What can hang from each mark
vemi: lobu
satod: gagu puna tabis
puna: mutet satod
dovan: forat mutet
turim: forat
gagu: mutet
tabis: vemi
mutet: dovan forat gagu puna
lobu: goroz

Known rows, with every way that one mark hangs from another
dovan(mutet): [ -3 -15  13  -3  -8 -13  -7   5 -17  -3   7   8 -11  -1   5   4  11  -1
  -7 -17   6  11   9  -5  14]
gagu(mutet(dovan puna(satod))): [ -7  22  -3   0  11 -13  12  13 -16 -10   5  -1 -42   5  17  11  16   0
 -40   4  -3   2  18 -15  13]
dovan(mutet(gagu puna(satod))): [  5   9  -5  -9  -4  -3   7  -8 -16 -11  19   6 -18 -10  13  13  11  -8
 -20  -3  13  11  20 -14  27]
mutet(dovan(forat) gagu puna): [  7  -4   8  -4  -1  -9  27  -1  -7 -23  17   4 -17  -3   8  11  17   0
 -19   6  -5  -1   9 -20  28]
puna(mutet(dovan forat) satod(tabis)): [ 15  18   3  10   7 -24  -6  11  -8 -15  15   2 -40   4  21  10  13   6
 -18  -4  -7   7  25 -18  34]
gagu(mutet(dovan forat puna(satod))): [  3  25  -4   0  12 -14  18  13  -9 -21  12   0 -47   7  21  14  15  -3
 -38   2  -3   3  23 -19  14]
dovan(mutet(forat gagu puna(satod(tabis)))): [ 15  16   1   0  -6 -13   1  -4  -6 -21  27   4 -15 -10  21  13   7 -10
 -18  -1  20  14  15 -18  38]
mutet(forat gagu): [  5  -7   5  -5  -6  -7   6   2  -2 -21  12  15 -10   3  10   1   5  -5
 -10 -13   1  13   5 -20  19]
puna(mutet(dovan gagu) satod): [  8  13  -7  -5   6  -9   3   0 -13 -16  15   7 -35   1  15   9  15   3
 -23  -1  -9   8  28 -19  31]
puna(mutet(gagu) satod): [  6  11  -8  -6   2  -3  -7  -3 -17  -5  10   8 -27  -4  10   4   9   2
 -17  -6  -4  13  22 -16  30]
vemi(lobu): [-20 -17  14  -8 -11  -5  -8  18 -10   5 -11  21  -6   8   4  -1   8   5
  -9 -13  -2   7  -2  -7  10]
dovan(forat mutet(puna(satod))): [ 11   1   8  -2  -4  -3  11  -5 -21  -5  18  -4 -23  -9  10  17  15  -1
 -11  -7   7   3  24  -4  24]
dovan(forat mutet(gagu)): [ 16 -16  15 -10 -12  -3   5 -10 -12 -19  22   3  -5  -8   4   6  14  -3
   1 -10   6  11  10  -6  28]
dovan(forat mutet(gagu puna(satod(tabis(vemi))))): [ 22  18   5 -11 -13  -6   4 -15 -11 -16  20  -4 -11 -18   4  14   9  -1
 -23  -9  13   3  11 -14  41]
satod(gagu puna(mutet) tabis): [ -4   9  12  15   0 -33 -27   6  -4   4   5  13 -12   6  23  -1   0  18
 -19  -2 -23  16   3 -21  40]
satod(tabis): [-11  -6  15   7  -9 -19 -17  15  -9   3  -2  10  -5  -1   7  -4   2   3
  -8 -12   1   9  -5 -11  21]
turim(forat): [-10  -9  21   1  -5 -13   3  16 -12   0  -8   8 -13  -2   5  -4   6   7
 -12 -19 -11   2   5 -12  13]
satod(gagu(mutet(dovan)) tabis): [ -1   6  15   0   5 -22 -15   9  -1 -19  10  11 -18  16  21  -2  11   4
 -26  -1 -11   6  -3 -15  29]
lobu(goroz): [-22 -11  14   1  -9  -6 -14  15  -8  -2  -7  10  -2  -3  -6   0   6   5
   1 -21   4  14  -1  -2  11]
satod(gagu tabis): [ -5  -7  18   2  -6 -16 -22   7  -3  -5   7  18   0   8  17  -3   2   5
  -9 -12  -7   9  -7 -13  31]
mutet(dovan puna): [-11  -2   6   3   4 -20  15  13 -12  -7   3   9 -22   3   8   8  14   1
 -23  -1  -5   1   9 -18  15]

Rows
[ 11  20   7  -1   4 -10 -18   5  -1 -19  15  10 -23  12  29   2   3   1
 -23  -8  -3  12   7 -13  30] | puna(satod(gagu(mutet(forat)) tabis))
[ 26  27   2  -2   6 -20 -11  -2   0 -23  16   9 -36  10  22  11   7  10
 -31 -15 -17   3  19 -25  42] | puna(mutet(dovan forat) satod(gagu tabis(vemi)))
[  9   8   0   0   1 -10   8   2 -16 -11  18   5 -26  -4  16  17  11  -6
 -18 -10  11   9  25 -13  19] | dovan(mutet(forat puna(satod)))
[ 16  18  -3   3  -1 -13 -11   2  -7 -16  19   6 -25  -3  18   4   5   2
 -11  -5   2  17  19 -21  40] | puna(mutet(forat gagu) satod(tabis))
[ 14  29   5  -7   0  -9 -19   1   0 -20   9   9 -26   8  18   2  -1   4
 -35 -20  -4   7   2 -16  28] | puna(satod(gagu(mutet(forat)) tabis(vemi)))
[ 24  30  -6  -4   0 -19  -2  -2  -3 -27  18   4 -37  -2  15  10   9   5
 -31 -10  -5   7  20 -29  39] | puna(mutet(dovan forat gagu) satod(tabis(vemi)))
[ 18   4   3  -9  -6   2  14 -13 -15 -17  25  -2 -16 -13  11  16  14  -7
 -12   0  11   5  22  -9  32] | dovan(forat mutet(gagu puna(satod)))
[  7  11  16   3   6 -19   4   5  -1 -24  16   1 -21  11  20   6  15   6
 -26  11 -12   0   1 -16  37] | satod(gagu(mutet(dovan(forat) puna)) tabis)
[ 18  21  13  -4   1 -10   5  -5  -3 -19  14   5 -21  -1  17  14   9   6
 -35  -6 -13  -9   8 -18  41] | mutet(dovan(forat) puna(satod(gagu tabis(vemi))))
[  3  29   2   8   8 -23   7  17  -5 -20  13  -2 -40   5  23  11  13  -2
 -37   6   5   6  15 -20  24] | gagu(mutet(dovan forat puna(satod(tabis))))
[ 20  25  -3  -7 -10 -14   1  -9  -4 -22  22   3 -17 -12  10  14   5  -6
 -29 -11  18  11  13 -22  35] | dovan(mutet(forat gagu puna(satod(tabis(vemi)))))
[ 11  -7  11   3   4 -16   8   7 -15 -11  11   0 -32   4   5   8  20  12
  -7  -3 -17   1  21 -13  27] | puna(mutet(dovan(forat)))
[ -6  19   5  13  -9 -36 -22  10 -10  12  -9   5 -19  -4   3   0  -1  22
 -26 -14 -14  14   3 -23  25] | satod(puna(mutet) tabis(vemi))
[ 13  12  14   3   4 -10   5   0  -3 -18  23   3 -20   3  27  13  13   4
 -23   6 -12  -5  12 -15  41] | mutet(dovan(forat) puna(satod(gagu tabis)))
[ 11  10   0   7   4 -31  12   4  -1 -21  17   9 -33   5  22   8  11   9
 -25   4 -18  14  20 -32  28] | satod(puna(mutet(dovan forat gagu)))
[  4  -3  16  -2   3 -12  11  10 -13 -18   7  -2 -29   9   7   5  18   5
 -18  -2 -10   1   9  -7  13] | gagu(mutet(dovan(forat)))
[  6  15  -7  -4  -1  -3  15  -1  -6 -16  17  11 -22  -4  16  11   5  -8
 -25  -3   5   8  17 -22  23] | mutet(forat gagu puna(satod))
[ -1   4  14  -6  -9 -15 -22   3  -2  -5   1  17  -2   5   7  -2  -2   8
 -20 -24  -9   4 -11 -17  30] | satod(gagu tabis(vemi))
